What can hang from each mark:
z107: z788
z368: z971
z186: z971
z949: z107 z971
z952: z107 z474
z971: z368 z474 z952
z788: z971
z474: z107 z952

Each row was made from one small tree. The marks that hang from a mark follow it in brackets, in the order of their numbers. Every link used is in the known rows. Write each row's tree.
Known rows:
z186{z971{z474 z952}}: -0.378 -0.754 -1.642 1.047 0.998 -0.557 -0.291 0.110 0.126 0.674 -1.226 0.916 -0.481 -1.144 -0.260 0.486 -1.601 0.844 -0.150 -0.534
z186{z971{z368 z474 z952{z107}}}: -0.811 -2.279 -1.290 0.677 0.430 -0.730 -0.335 0.395 -0.092 -0.260 -0.800 0.016 0.833 -0.622 0.273 0.499 -1.182 0.367 0.261 -1.191
z971{z368 z474{z107 z952}}: -0.315 0.687 -0.996 -0.810 1.494 -0.611 -0.095 1.221 -0.599 -0.797 -2.202 0.229 2.361 -1.263 0.324 0.244 0.036 1.204 -0.593 0.006
z952{z107{z788{z971{z368}}} z474}: 0.193 -0.088 -0.496 0.629 0.290 0.588 0.561 0.430 -0.077 -1.805 0.216 -0.589 2.999 -0.110 0.293 0.617 -2.466 -1.561 0.192 -0.761
z788{z971{z368 z474 z952}}: -0.721 -1.288 -1.789 -0.158 1.862 -1.307 -0.113 1.556 0.220 -0.147 -2.607 0.135 -0.171 -1.166 -0.587 -0.185 -2.492 -0.089 0.541 -0.572
z971{z368 z474{z107{z788} z952}}: -0.015 1.602 -0.704 -0.765 1.817 0.204 0.319 0.845 -0.764 -1.288 -1.333 -0.254 2.942 -0.829 0.973 0.401 -1.973 0.771 -0.443 0.922
z368{z971{z474{z952}}}: -0.519 1.251 -0.657 0.137 -0.482 0.382 -0.105 1.102 -0.387 -0.166 -1.842 1.252 0.081 -0.961 -0.430 -0.156 -0.461 0.809 -0.940 -1.031
z952{z107{z788} z474}: 0.962 1.308 -0.186 1.229 -0.186 1.527 0.619 -0.723 -0.013 -0.588 1.579 -0.327 2.453 -0.382 0.461 0.743 -0.855 -0.570 -0.632 0.120
z474{z107}: 1.194 1.340 -1.011 -0.391 0.646 0.884 0.133 0.307 -0.108 -0.008 -0.747 0.171 1.826 -1.394 -0.321 0.272 0.010 0.498 -1.149 0.632
z949{z107{z788} z971}: 1.227 3.000 -0.161 -0.246 -0.412 1.983 -0.254 1.075 -0.105 -0.888 0.756 -0.808 1.505 -1.028 -0.389 0.191 0.240 1.064 -0.053 0.440
z949{z107}: -0.004 0.389 -0.857 -0.249 0.439 0.208 -0.620 0.940 -0.091 -0.355 0.500 -0.336 1.497 -1.411 -0.783 -0.279 0.569 0.784 -0.585 0.461
z107{z788{z971{z368 z474 z952}}}: -0.428 -0.358 -1.456 -0.156 2.108 -0.486 0.244 1.222 0.064 -0.478 -1.927 -0.337 0.467 -0.790 0.016 -0.130 -4.379 -0.462 0.695 0.357
z368{z971{z952}}: 0.440 0.087 -1.190 0.406 -0.188 0.587 0.486 0.868 0.276 0.396 -1.158 0.323 -0.425 -0.830 -0.913 -0.036 -0.086 -0.707 -0.434 -0.027
z474{z952}: -0.052 1.625 -1.605 1.031 -0.226 0.247 -0.311 0.730 0.053 -0.177 -0.413 0.167 1.423 -1.279 -1.003 0.322 0.771 1.653 -0.943 0.033
z952{z474{z107{z788{z971}}}}: 1.475 1.331 -0.561 0.080 1.653 1.030 0.948 -0.012 -0.191 -1.364 -0.550 0.169 2.638 -0.339 0.172 0.795 -1.758 -1.879 -0.382 0.283
z788{z971}: 0.398 0.716 -1.646 0.423 0.069 0.435 -0.251 0.868 0.238 -0.312 -1.012 0.397 0.673 -1.280 -1.357 -0.035 -1.856 0.215 -0.602 -0.507
z107{z788{z971{z368 z474}}}: -0.543 0.451 -1.008 -0.553 1.458 0.143 0.033 1.036 -0.278 -0.781 -1.581 0.064 1.198 -1.162 0.138 -0.206 -5.565 0.130 0.150 0.015
z971{z368 z952{z107{z788} z474}}: 0.204 -0.337 -0.674 0.983 1.005 0.125 0.935 0.074 0.216 -0.814 0.670 -1.183 2.409 -0.212 0.679 0.749 -0.679 -1.250 0.466 0.490
z474{z107{z788} z952}: 1.098 2.672 -1.023 0.180 0.836 1.344 0.397 0.269 -0.434 -0.926 -0.037 -0.462 3.111 -0.536 0.087 0.740 0.040 0.454 -1.049 1.397
z474{z952{z107{z788{z971{z368}}}}}: -0.203 0.348 -1.280 0.530 -0.424 0.710 -0.028 1.250 -0.277 -2.018 -0.061 -1.147 3.320 -0.098 -0.369 0.452 -0.991 -0.219 -0.125 -0.352
z952{z107{z788{z971{z368}}}}: 0.208 0.079 -0.972 0.136 -0.061 1.013 0.115 0.814 -0.113 -1.548 0.105 -0.996 2.710 -0.498 -0.179 0.192 -3.196 -0.981 -0.076 -0.184

Which tree is each row?
0.391 0.904 -1.386 -0.335 1.184 0.058 -0.300 1.129 -0.382 -0.857 -2.267 0.697 1.583 -0.868 -0.606 0.274 0.581 0.489 -0.911 -0.829 : z788{z971{z474{z107 z952}}}
-0.525 0.012 -0.856 -0.854 1.291 0.066 -0.275 1.694 -0.285 -1.950 -0.073 -1.111 2.671 -0.818 -0.322 -0.342 -2.977 -0.762 0.499 0.565 : z949{z107{z788{z971{z368}}}}
0.275 0.487 -1.537 0.262 1.873 0.070 0.224 0.588 0.205 0.100 -1.231 0.091 -0.093 -0.732 -0.353 -0.017 -3.207 -0.150 0.054 0.400 : z107{z788{z971{z474 z952}}}
-1.577 -0.246 -1.371 0.634 0.329 -0.983 -0.605 0.884 -0.455 -0.854 -1.600 0.893 1.581 -1.198 0.088 0.589 -2.115 1.966 -0.146 -1.183 : z186{z971{z368 z474{z952}}}
-0.332 2.443 -0.090 -0.629 0.453 0.509 -0.507 2.033 -0.564 -1.717 -0.761 -0.698 2.009 -0.948 0.334 0.195 0.172 1.696 0.525 -0.155 : z949{z107{z788} z971{z368 z474{z952}}}
-0.526 -2.102 -1.630 1.151 -0.353 -0.244 -0.161 0.446 0.092 -0.706 -0.050 -0.577 1.733 -0.404 -0.184 0.739 -0.319 -0.237 0.231 -0.792 : z186{z971{z368 z952{z107}}}
0.361 1.178 -0.435 -0.674 0.304 0.747 0.229 1.010 -0.701 -0.616 -2.177 1.086 1.183 -0.718 0.002 0.071 0.724 0.091 -1.202 -0.586 : z368{z971{z474{z107 z952}}}
-0.777 -0.195 -1.145 -0.243 0.955 -0.694 -0.270 0.826 -0.809 -1.279 -1.990 0.819 2.554 -0.868 0.491 0.840 -0.672 0.943 -0.417 -0.876 : z186{z971{z368 z474{z107 z952}}}
0.927 -0.413 -1.624 -0.515 2.117 -0.212 0.125 0.849 0.114 0.010 -2.454 0.393 0.224 -0.896 -0.527 0.119 -0.318 -0.577 -0.373 -0.293 : z788{z971{z474{z107} z952}}
0.661 -0.839 -0.385 1.164 -0.621 0.679 0.895 0.223 0.247 -0.262 -0.242 0.161 0.535 0.055 -0.228 0.497 1.933 -1.939 -0.300 -1.109 : z368{z971{z952{z107 z474}}}
0.259 -0.868 -0.564 0.133 -0.483 0.760 0.239 0.640 0.042 0.352 -1.047 0.342 -0.496 -0.503 -0.231 -0.183 0.356 -0.765 -0.599 -1.075 : z368{z971{z474 z952{z107}}}
-0.088 -1.373 -0.946 1.036 0.609 -0.600 0.501 0.379 0.374 -0.519 -0.008 -0.678 1.749 -0.542 0.069 0.637 0.961 -0.704 0.298 -0.462 : z971{z368 z952{z107 z474}}
0.006 0.383 -0.679 -1.371 1.793 -0.297 0.054 0.742 -0.444 -0.225 -1.964 0.340 1.669 -1.515 0.563 -0.032 -1.929 0.631 -0.586 0.199 : z971{z368 z474{z107}}
1.288 2.152 -0.671 0.300 0.313 1.410 0.000 1.250 0.218 -0.618 0.389 -1.254 0.768 -0.687 -0.517 0.316 1.410 0.326 0.483 0.851 : z949{z107{z788} z971{z952}}
0.661 -0.705 -0.892 0.621 -1.088 1.193 0.454 0.575 0.183 0.049 -0.282 -0.241 0.294 -0.230 -0.737 0.063 1.278 -1.120 -0.605 -0.628 : z368{z971{z952{z107}}}
-0.344 0.042 -1.330 -0.894 1.575 -0.609 -0.260 1.690 -0.530 -1.485 -2.900 0.341 2.223 -0.909 -0.178 0.272 -0.476 0.169 -0.337 -0.823 : z788{z971{z368 z474{z107 z952}}}
0.589 1.818 -1.022 1.172 -0.756 1.677 -0.033 0.126 -0.172 -0.789 1.195 -0.891 2.896 -0.351 -0.218 0.555 0.616 0.824 -0.970 0.418 : z474{z952{z107{z788}}}
0.261 1.212 -1.304 -0.386 1.409 0.451 0.375 1.413 -0.469 -2.199 -1.409 -0.688 3.710 -0.328 -0.035 0.525 -1.535 -0.665 -0.174 0.540 : z474{z107{z788{z971{z368}}} z952}
0.247 -1.287 -1.582 0.528 0.527 -0.025 -0.332 0.699 0.319 0.085 -1.183 -0.009 -0.030 -0.699 -0.773 -0.005 0.196 -0.158 -0.244 -1.222 : z788{z971{z474 z952{z107}}}
-0.238 -0.582 -1.318 0.837 1.530 -1.159 0.595 0.683 0.400 -0.067 -0.925 -0.180 0.904 -1.003 -0.054 0.550 -0.297 -0.365 0.531 0.083 : z971{z368 z952{z474}}
0.169 1.417 -0.385 -0.748 -0.406 0.519 -0.590 2.090 -0.088 -1.137 -0.613 -0.704 1.479 -1.475 -0.629 -0.004 0.914 1.130 0.418 -0.466 : z949{z107 z971{z368}}
0.274 -1.255 -1.602 1.618 -0.679 0.427 -0.176 -0.184 0.227 -0.101 0.420 -0.180 1.037 -0.391 -0.577 0.851 0.760 -0.006 -0.358 -0.802 : z186{z971{z952{z107}}}
0.109 -1.257 -1.527 -1.021 2.583 -0.995 0.150 1.467 -0.090 -0.607 -3.094 -0.008 0.817 -0.923 -0.172 0.010 -1.289 -0.920 0.224 -0.187 : z788{z971{z368 z474{z107} z952}}
0.243 -0.054 -0.679 0.978 0.399 0.155 0.974 0.471 0.308 0.085 -1.040 0.711 -0.182 -0.458 -0.426 0.453 0.466 -1.377 -0.064 -0.516 : z368{z971{z952{z474}}}
